What can hang from each mark
gaziv: gegur vubab
pobom: kovi
vozupe: mazat
kovi: mezu pobom
mezu: gegur kovi mazat
gegur: gaziv mezu pobom
mazat: mezu vozupe

Every row comes from one small tree of marks. The marks that hang from a mark follow it in brackets, in alphabetical order. Every link used is in the known rows. Which tree was each row made from?
In the rows, zero is written as 128.
Known rows
gaziv(gegur(mezu(mazat)) vubab): [172 149 143 140 120 157 111 145 114 117 146 150  92 112 198  90 146 164]
mezu(gegur(gaziv(vubab)) kovi(pobom) mazat(vozupe)): [175 108  84 116 147 183  89 145  60 110  97 163 147 135  87 100  94 165]
mezu(kovi(pobom) mazat): [111 118 136  98 109 154  82 120  80 135 131 136 153 136 107 102 121 137]
mezu(kovi mazat): [124 121 133 100 111 165  90 111  93 144 137 121 137 124 128 124 102 123]
pobom(kovi(mezu(gegur(gaziv(vubab)) mazat(vozupe)))): [124 131 138 134 123 165 111 153  91  92 103 127 112 161 121 150 137 136]
vozupe(mazat): [103 150 147  69 121 147  88 150 127 149 172 124 108 150 175 140  95 152]
gaziv(vubab): [118 154 178  92  97 164 102 133 115 130 158 146 111 120 183 123 102 147]
mazat(mezu(kovi) vozupe): [ 59 123 126  88  86 183  85  95 131 155 129 105  94 141 205 132 105 149]
mazat(mezu(gegur) vozupe): [ 98 141 125  94  89 196 100 119 143 147 149  96 115 160 203 128 103 157]
kovi(pobom): [ 59 138 189  83  68 160  85 154 108 136 157 133 140 170 143 107 133 152]
gaziv(gegur(mezu(kovi mazat(vozupe)) pobom) vubab): [152 134 131 142 150 143  88 139 109 103 134 179  66 102 185  82 127 177]
gaziv(gegur(mezu(mazat(vozupe)) pobom(kovi)) vubab): [159 146 161 145 149 145  96 155 105  79 128 169  69 118 191 101 133 169]
mezu(gegur(gaziv(vubab)) kovi mazat): [194 116 105 123 135 180 103 125  73 120 111 154 128 106 104 110 106 136]
gaziv(gegur(mezu(mazat) pobom(kovi)) vubab): [165 149 176 149 141 135 100 148 105  80 132 172  66 108 188  94 152 160]
mazat(mezu(gegur kovi(pobom)) vozupe): [ 93 127 112 100  97 173  86 104 123 138 123 117 122 150 175 105 111 167]
pobom(kovi(mezu(gegur mazat(vozupe)))): [109 140 143 128 117 154 108 146 103 100 121 101 131 176 122 152 128 131]
gaziv(gegur(pobom(kovi))): [103 137 197 138  99 131  92 150 112 104 156 152  76 148 181 118 112 161]
gaziv(gegur(mezu(kovi mazat) pobom) vubab): [158 137 146 145 143 134  92 131 109 102 140 182  63  92 183  75 147 167]
mezu(gegur(gaziv(vubab) pobom) kovi mazat): [177 113 122 124 149 167  89 130  76 108 120 180 106 102  98 101 110 142]

Write each row's tree
[ 85 126 132  85 108 177  80 141 100 129 114 118 128 149 137 102 155 136]	gegur(mezu(kovi(pobom) mazat(vozupe)))
[101 147 183 110  89 161 100 110 138 118 147 121  90 137 191 119 146 136]	mazat(mezu(gegur(pobom(kovi))))
[ 71 112 174 121 125 167  88 170  88  88 108 179  56 147 127 144 149 144]	gegur(gaziv(vubab) pobom(kovi(mezu(mazat(vozupe)))))
[ 88 115 101 125 105 186 104 168 112 138 136 115 120 186 105 133 145 149]	kovi(mezu(gegur(gaziv) mazat(vozupe)))
[164 140 107 101 129 195 102 152 105 134 154 103 166 166 126 129  70 146]	mezu(gegur mazat(vozupe))
[161 127 127 115 143 151  85 118  97 119 146 144 131 119 105 101  97 136]	mezu(gegur(pobom) kovi mazat)
[141 136 110  96 137 142  91 118 116 134 127 157  88 115 175 106 133 170]	vozupe(mazat(mezu(gegur(gaziv(vubab)) kovi(pobom))))
[ 82 129 107 121 111 155  94 165 109 126 145 120 157 197  94 102 152 168]	kovi(mezu(gegur mazat(vozupe)) pobom)
[175 125 134 117 157 192  94 168  78  85 116 161 112 142 111 134  91 148]	mezu(gegur(gaziv(vubab) pobom(kovi)) mazat(vozupe))
[ 73 134 156 117 105 155 102 146 103 109 121 102 119 176 135 158 134 126]	pobom(kovi(mezu(mazat(vozupe))))
[ 59 125 205  89  91 186  83 174 114 112 125 181  35 124 167 107 194 137]	gegur(gaziv(vubab) mezu pobom)
[ 99 141 126  79 119 141  85 104 136 156 149 122  84 122 201 128 120 151]	vozupe(mazat(mezu(kovi)))
[140 142 151 140 108 132  99 132 107 109 127 170  81 108 193  72 152 177]	gaziv(gegur(mezu(kovi(pobom))) vubab)
[149 144 145 136 142 155  92 158 117 105 150 172  69 117 194  87 132 178]	gaziv(gegur(mezu(mazat(vozupe)) pobom) vubab)
[132 146 112  90 131 139  92 104 135 148 149 121  96 123 189 121 114 155]	vozupe(mazat(mezu(gegur kovi)))
